Each row comes from the steps of one path. Every step used is in the known rows, and no mark comes twice. Write the path behind each row, first mark first.
(in the rows, 128 means zero)
Known rows
kagol, gali, zokavem, seline, dural, kone: [ 75 130 117 106  98  76  38 166 128 159 170 114  94 141 140 130  79 118
 123 155 174 128]
ganu, kone, dural: [132 170 186  97 107 147 153 177 122 123 100  86 130 147 114 124 118 142
 107 107  93  73]
gali, zokavem, seline, kagol: [106 139 116 127 135  82  95 126 105  79  96 146  86 106 115 112 139 133
 139 128 176 119]
kagol, gali, ganu: [101 124 137  86 118  90 119 164 112 158 183 112 121 168 156 142 112 110
 121 111 138 135]
kagol, gali, zokavem, seline, dural: [107 138 119  95  98  91  52 171 125 165 135 149 102 139 153 120  88 105
 134 133 179 146]
dural, seline, zokavem, gali, ganu, kone: [132 133 178  84  82 125 214 138  94 122 141 117 151 190 171 148 103 150
 196  67  94  98]
ganu, seline, dural: [ 98 192 120 128 123 156  52 193 120 146 105 138 147 137 160 112 142  99
 147 111 148 138]
zokavem, seline, kagol, gali, ganu, kone: [117 143 192  83 113  93 141 126 127 114 175 106 101 164 155 104 116 124
 106 127 122 113]
zokavem, seline: [117 157 138 135 101 123  80 158  99 106 100 129 102 130 139 110 124 127
 141 109 146 110]
ganu, kone, dural, seline: [124 178 150 104  96 165 186 177 118 131  74  94 158 155 116 119 118 124
 107  72  99  80]
gali, zokavem: [115 131 120 114 133  88 102 175 101 117 117 141 113 132 120 129 124 139
 145 108 168 124]
kone, dural, seline, zokavem, gali: [128 126 104 120  55 146 179 113 106 136  66 113 164 152 136 176 114 144
 195  86 101  83]
gali, ganu, kone, dural: [110 179 197  68 123 122 169 201 125 117 150  87 118 165 137 143 111 114
  95  87  79  84]
kagol, gali, zokavem: [126  99 101  98 115  68  99 149 111 158 142 130 114 135 122 132 107 136
 135 129 171 139]
ganu, kone: [133 164 188 107 117 142 144 171 109 123 122 110 125 154 135  97 125 160
 127 106 127  99]
seline, dural, kone: [ 68 172 147 126 108 148  75 195 125 152 145  81 132 153 146 123 121 144
 124 138 145 114]
dural, kone: [ 83 138 139 133 120 117  95 170 108 116 142  80 117 137 127 126 126 152
 126 130 142  98]
kone, dural, seline, zokavem: [121 142  96 128  68 165 143 139 102 120  67 113 156 141 135 150 118 115
 167  71 111  84]
zokavem, seline, kagol, gali: [122 125 119 127  95 110  95  95 114 135 123 119 109 134 136 111 134 129
 124 154 159 122]
kone, dural: [110 158 129 114 106 133 124 170 117 133  89  99 132 140 117 143 128 123
 118 107 118  89]
kagol, gali, zokavem, seline: [119 108 109 104 108  60  71 138 107 131 130 147  89 126 127 124 102 120
 141 129 170 134]
gali, kagol: [105 138 166 109 127 105 122 142  81 138  83 116 131 124 140 125 156 153
 157 125 163 114]
seline, kagol, gali, ganu, kone: [108 132 186  75 131 103 174 132 123 143 176  93 123 174 148 112 127 136
 106 132 127 118]

Write each row's path
[109 155 160  63  92 123 200 174 129 164 152  94 155 188 134 140  99  96
  94  74  86  99]
kagol, gali, ganu, kone, dural, seline
[141 106 137 123  77 118 135 108  92 123 108 118 132 152 159 162 121 177
 211 121 126  99]
seline, zokavem, gali
[121 102 138 113  76 112 183  78  70 144  63 123 162 141 159 158 139 174
 229 105 148 108]
dural, seline, zokavem, gali, kagol
[102 137 111  95 127  81  93 159 115 148 179 128 125 160 163 137 129  79
 145 107 131 150]
kagol, gali, ganu, seline
[108 167  96 122  94 158 157 169 111 133  70 110 160 141 115 134 128 106
 125  76 124  95]
kone, dural, seline
[110 110  76 115 136  66  84 108 119 133 119 145 122 118 123 123 154 109
 147 142 174 143]
ganu, seline, kagol, gali, zokavem
[117 116 117 116 109 113 125 106 113 162 123 104 134 144 129 120 146 143
 126 155 160 126]
seline, kagol, gali
[123 144 135  95  82 149 209 110 133 165  89  87 168 157 109 112 131 131
  97 115 114  86]
ganu, kone, dural, seline, kagol, gali
[ 47 175 150 106 132  95  89 185 130 147 189 101 134 164 174 157 118 108
 155 126 114 131]
zokavem, gali, ganu, seline, dural, kone
[133 125 210  81  95 106 181 140 101 105 169 108 120 176 176 153  99 170
 190  99  90  96]
seline, zokavem, gali, ganu, kone
[103 134  83 113  84 142 176 107 126 170  78  99 166 145 105 133 141 109
 107 119 134 101]
kone, dural, seline, kagol, gali
[132 115 107 131  64 141 169 106  88 138  83 129 158 163 159 150 121 159
 218  86 132 103]
dural, seline, zokavem, gali
[108 109  71 109 114  89 152 109 114 156  99 139 151 137 108 121 139 127
 141 116 186 137]
dural, seline, kagol, gali, zokavem
[109 167 183  70  92 118 236 169 121 144 127  98 155 181 134 152 106 124
 130  64  77  85]
zokavem, gali, ganu, kone, dural, seline
[141 153 144 111  68 174 180 147 112 116  83  97 157 158 137 132 108 131
 154  71  89  67]
ganu, kone, dural, seline, zokavem
[125  93 169 104  89  90 153  80  73 133  88 118 134 132 164 163 140 192
 222 138 144 103]
seline, zokavem, gali, kagol
[127 131  95 137  77 159 134 137  87 121  84 129 150 150 153 130 124 136
 192  71 144 106]
dural, seline, zokavem
[ 87 131 103 100 112 115 175 125 116 165 147 119 152 172 143 131 139 103
 125  99 151 135]
dural, seline, kagol, gali, ganu
[ 66 166 132 119 114  88  35 194 125 117 144 119  92 124 137 121  96 123
 127 134 168 115]
gali, zokavem, seline, dural, kone
[100 120  67 104 102  95 162 118 128 158  84 123 151 131  89 146 124 102
 117 119 151 111]
kone, dural, seline, kagol, gali, zokavem
[103 154 102 140 118 154 164 128 105 132  74 124 156 142 119 108 157 135
 140  95 156 115]
dural, seline, kagol
[ 51 158 123  95 123  95  50 189 135 167 211  93 129 171 173 134 112  79
 125 137 131 145]
kagol, gali, ganu, seline, dural, kone
[ 37 191 141 111 144 118  51 214 129 127 186 102 126 156 170 131 124  86
 131 113 126 132]
gali, ganu, seline, dural, kone
[ 80 140 100  91 105 115 185 127 131 167 130  98 156 159 130 149 126  90
 101 100 120 113]
kone, dural, seline, kagol, gali, ganu
